Each row comes from the steps of one walk. Every step used is in the known rows, and no mark comes twice. Write the walk behind each row, first mark first.
In the rows, 128 means zero.
Known rows
S > X: [104  67  98 134 132 154 103 129 103  95 119 141 117 134 153 118  93 151
 111 109 147 135 148 101  99 133 107 124 124 137]
E > V: [121  64  92 143 155 140 113 128 119 129 104 132 126 142 160 129 137 124
 117 122 127  93 138 107  92 139 125 101 140 132]
J > K > B > Z: [125  85  92 130 140 166 139 175 113  90 146 145 134 181 161 117 142 132
 162  77 158 127 139 100 139 159 140  71  98 112]
C > J > K: [126  74 128 137 136 140 124 126 102  76 122 154 114 128 187  81 117 139
 141  99 135 105 118 110 123 149 119  84 144 137]
F > X > E: [126  79 116 162 131 196 124 121 129 111 120 123 120 110 167 144 103 135
 154 126 100 111 129  69 120 177  89 110 156 147]
V > E > C > J > K: [112  72 157 137 166 153 120 157 115  97 109 152 133 150 224 116 146 121
 168 117 114 113 109 114  93 159 120  64 154 126]
C > J > K > B: [118  47 111 122 138 162 137 134 104  57 115 165 136 150 181  90 132 151
 131  76 152 105 130 111 116 149 128 114 133 109]
X > E > C: [111  74 110 174 171 172 103 172 149 117 105 138 122 133 192 142 120 145
 153 136 136 105 155  80  86 160 111 105 153 132]
S > X > E: [100  67  94 154 141 171  93 132 113  94 123 140 118 121 169 130  86 155
 152 129 148 112 127  79 108 140  82 135 133 129]
Z > B > K > J > C > E > V: [122 107 130  88 139 171  84  84 132 163  82 109 156 189 167 131  78  81
 114 111 158  92 149  72 127 152 119  40 164 105]
B > K > J > C > E > X > F: [ 98 114 156  67 152 114  76 114 152 135  79 138 120 162 147 138  88 143
  91  76 198 144 170  95 128 145 124  70  81 110]
F > X > E > C > J: [128  61 134 166 166 191 125 109 111 126 110 129 124 128 209 135 126 155
 131 135  63 111 151  82  96 168  84 121 167 155]
B > K > J > C > E: [111 108 147  91 123 157  72 110 155 128  87 124 145 150 144 141  75 125
 119 115 183 129 157  75 126 160 123  50 132 107]
C > J: [117  64 107 126 138 147 107 108 128  97 108 163 120 128 173  92 112 156
 122 113 104 117 134 108  99 161 138 125 146 133]
E > C > J > K: [120  66 143 157 168 142 119 147 105  93 116 140 117 147 213  99 132 139
 131 106 133 109 147 115 102 140 116  70 154 143]
K > J > C > E > X: [ 86 116 121 128 129 105 119 119 168 114  70 139 126 133 145 116  75 136
 113 100 184 163 159 112 132 145 136  84 126 123]
V > J > C > E: [101 101 106 109 131 139 110 137 155 111  70 159 135 125 131 124  81 129
 107 134 139 112 129  99 153 156 123  75 140 129]
F > X > E > C > J > K: [133  66 160 179 162 186 140 128  89 110 123 124 119 123 226 125 129 140
 153 121  98  92 141  88 124 156  69  79 169 159]
E > C > J > K > B > Z: [123  68 114 140 178 166 135 166 101 106 138 158 132 200 204 114 162 147
 141  91 127 121 155 113 110 150 138  84 110 120]
J > C > E > V: [114  64  86 134 134 106 107 103 133 129  67 137 169 130 145 134 142 103
  96 142 148 110 136 103 117 137  99  79 154 120]
F > X: [127  81 119 133 119 178 127 117 116 111 115 121 121 130 145 135 111 131
 113 108  98 139 151  90 112 175 113 102 152 152]
X > F: [108  93 114 105 139 130 102 144 138 101 112 143 124 153 154 116 136 143
 107 102 139 118 141 108 112 150 151 106 127 133]
V > E > C > J: [105  67 131 116 168 160 106 135 141 117  94 158 136 151 210 123 140 141
 142 131  84 124 118 112  63 171 137 110 155 119]
C > E > V: [119  61  94 130 165 131 108 120 113 106  78 133 148 155 162 131 133 100
 101 135 125 114 101 108 112 137 101 101 146 114]
K > B > Z: [119  76  67 116 147 172 121 159 141 106 130 158 139 185 144 130 137 148
 142  96 126 137 145  98 111 174 158 114 101 102]
K > J > C: [ 95 124 127 129  97 136 109 123 165 130 109 128 126 122 151 113  84 144
 134 117 174 124 179 100 119 151 159  71 151 142]
K > J > C > E > V > S > X: [ 89 105 119 111 133 114 125 108  99 132  81 123 105 139 160 137  95 135
  93 139 144 124 139 129 106 116  97 106 132 150]
S > X > E > C: [ 98  57 105 172 171 171  96 152 110 114 118 129 114 138 194 145 108 154
 138 133 144 116 157  87  86 129  79 126 138 139]
E > V > S > X > F: [104  72 108  95 158 120 127 133  75 126 109 138  76 152 166 135 146 160
  78 112 116 105 141 132  79 120 109 139  95 165]
V > J > C: [102 108  99 114 113 154 113 145 163 127  90 154 109 117 133 122  82 155
 120 121 148  93 164  97 130 156 149  70 135 147]
C > E > V > S: [118  75  94 121 170 135 132 137 110  98  65 148 101 149 169 134 135 115
 105 145  92 118 103 119  87 154 107 115 136 136]
S > V > J > K: [105 135 119 106 138 176 137 185 112 125 145 139 101 127 189 105 105 128
 149  80 155  72 120 126 170 111 151  31 126 137]
Z > B > K > J > C > E: [111 120 137  89 122 179  81  94 157 130  82 122 148 184 157 121  45  96
 121 101 159 126 151  65 133 167 131  40 169 105]

Write each row's walk
[124  65 114 159 190 181 134 170 110 105 138 157 132 180 220 120 158 153
 183 111 128  96 133  94 122 154 114  95 118 108]
X > E > C > J > K > B > Z
[101 106 123 128 136 113 112 103 135 144  77 117 163 143 154 128 110 108
 111 141 165 108 133 111 127 129 123  72 159 122]
K > J > C > E > V
[100  85 111 105 178  96 114 136 135  78  71 159 118 166 154 117 122 132
  82  85 148 161 121 122 126 140 117 121  94 119]
C > E > X > F
[106  87 117 111 152 188 141 187 119  76 112 148 109 159 160 121  98 152
 134  75 170  84 125 110 147 148 139  88 118 120]
V > J > K > B
[126  70 102 121 149 168 143 140 104  89 146 166 136 180 180  97 144 147
 154  82 129 115 126 107 134 155 141  91 104 109]
C > J > K > B > Z
[118 106 143  92 105 169  72 120 159 152 115 120 123 134 146 136  75 144
 136 100 185 113 186  73 108 159 152  50 127 124]
B > K > J > C
[108  62 136 160 176 163 138 154  71  87 122 153  66 133 231 113 107 174
 151 126 113 102 135 108  83 134  68 116 132 163]
V > S > X > E > C > J > K
[114  74 124 120 175 171 133 170 115 106 130 168 150 196 213 130 173 128
 177 102 111 127 111 116 101 166 140  74 111  98]
V > E > C > J > K > B > Z
[114  81  91 128 114 117 103 117 154  94  72 160 160 124 139 118 107 115
 111 127 152 138 138  94 129 157 110  76 153 120]
J > C > E
[108  94  97 116 139 140 112 129 140 167  92 138 120 119 141 130 107 140
 114 133 141  58 160 109 123 135 130  69 139 145]
E > V > J > C
[120 124 141  94 139 215  84 123 138 132 118 114 105 191 170 115  42 117
 140  83 140 113 153  73 105 172 157  66 155 114]
Z > B > K > J
[118 109 149  95 144 196  74 137 138 129 126 116 101 158 160 134  69 147
 142 101 161 117 155  85  96 164 152  74 121 119]
B > K > J
[113  88 106 110 188 153 116 143 119 124  73 137 125 155 155 139 102 122
  96 143 110  83  86 117 135 138 111 104 136 126]
C > E > V > J
[ 99  69  87 135 128  99 117 113 164 100  60 160 133 129 134 117  98 133
 104  97 170 160 156 103 122 150 110  90 115 117]
J > C > E > X
[105  60  86 118 129 107 127 100  93 119  66 148 115 133 150 144 124 129
  85 137 131 124 138 118  93 124  73 109 124 146]
J > C > E > V > S > X
[119  93 135 123 186 144 135 165  97 107  87 130 122 155 172 125 112  97
 116 126 143  74  75 121 163 125  89  58 136 131]
C > E > V > J > K
[133  62 110 163 147 183 124 104 106 143 111 109 130 122 172 155 135 123
 146 137  97  84 130  78 113 157  72 104 157 144]
F > X > E > V
[ 95 124 131 123 118 123 106 115 162 109  80 131 153 137 151 117  86 121
 122 128 171 143 139 102 141 149 142  74 161 122]
K > J > C > E
[ 96 111  96  96 122 172 112 155 138 126 129 153 147 134 194 130 145 115
 174 104 116 116 102 115 102 151 157  68 141 101]
S > V > E
[107  97 143 117 157 164 124 159 102 126 135 154 145 149 252 115 171 113
 170  97 115  98 108 136 108 124 139  38 150 117]
S > V > E > C > J > K
[117  39 121 164 176 182 130 161 109  77 114 156 141 156 223 120 146 157
 158 100 149  80 139  94 101 145 102 114 151 111]
X > E > C > J > K > B
[ 98  82 100 107 139  76 110 116 157 103  60 162 139 142 139 119 130 134
  78  87 175 153 158 111 133 143 113  92 102 123]
J > C > E > X > F
[103  57  93 116 169 130 125 122  73  97  80 142  97 155 165 140 119 130
  89 135 107 128 103 127  86 128  77 137 117 145]
C > E > V > S > X
[125  46 139 165 164 203 150 134  88  90 118 133 141 149 217 138 146 147
 139  99 115  94 152  87 117 157  76 109 156 131]
F > X > E > C > J > K > B
[ 78 129  96  63 152 104 123 138 149 148  83 167 126 140 157 129 128 142
  84  75 163 116 147 140 170 106 147  66  85 127]
S > V > J > C > E > X > F
[ 93 124  90  88 125 144 115 137 144 137  94 157 152 125 156 128 106 121
 112 117 140  97 127 119 165 121 146  51 134 119]
S > V > J > C > E
[ 98  72 104 158 168 173 120 169 103 104 103 138  65 136 200 149 101 167
 137 136 112 122 160 104  60 150  86 138 126 160]
V > S > X > E > C
[ 87 116  81  90 145 128 125 134 152 145  82 164 125 129 154 127  92 138
 105  82 160 118 148 128 162 113 140  66 102 119]
S > V > J > C > E > X
[106  62  89 124 149 147 125 131  79 120 106 133  72 139 168 133 115 151
 105 119 108 106 143 128  66 131 103 140 109 163]
E > V > S > X
[103  82 125 127 160 164 105 174 152 116  94 140 132 154 189 147 137 122
 150 127 115 137 133 107  71 170 139  85 149 122]
V > E > C
[ 88 107 116  83 157  96 118 139 157 122  57 167 115 142 131 124  97 152
  76  94 161 125 144 121 153 135 129  95  92 131]
V > J > C > E > X > F
[117  48 125 141 170 161 136 155 101  77 110 155 138 172 209 113 155 153
 117  82 152 109 157 120  95 141 126 104 139 121]
E > C > J > K > B
[104  46 142 117 167 174 129 163 116  80 104 167 154 174 219 120 160 131
 152  92 130 110 114 118  85 160 131 100 145  99]
V > E > C > J > K > B
[113  90 100 139 181 182 113 157 133 145 101 133  97 120 171 141 102 143
 155 145 120  41 108  91 125 140 112 107 138 133]
X > E > V > J
[112  49  86 160 160 156  99 118  88 128 114 128 125 125 176 142 119 140
 140 134 144  78 125  86 101 116  67 135 132 130]
S > X > E > V
[ 85 113 105  67 146 132 118 157 141 138 120 161 126 145 193 132 167 135
 146  63 141 134 116 134 115 129 166  86  86 108]
S > V > E > X > F
[ 99  70 124 101 158 183 137 164 103 113 130 164 169 171 247 124 192 129
 161  72 135 100 117 135 104 127 148  72 137  92]
S > V > E > C > J > K > B
[ 98  84 108 112 157 109 113 144 140 108  97 149  93 146 152 113 122 156
 100  71 155 140 156 116 103 146 144 119  89 136]
E > X > F
[104  71  94 130 168 121 117 131 145  79  70 156 117 150 151 116  94 133
 104  91 146 168 126 110 116 156 108 119 116 115]
C > E > X
[101  55 115 146 177 167 116 134  94 100 104 161  68 134 215 131 103 186
 135 140  82 110 144 110  55 150  88 160 134 156]
V > S > X > E > C > J
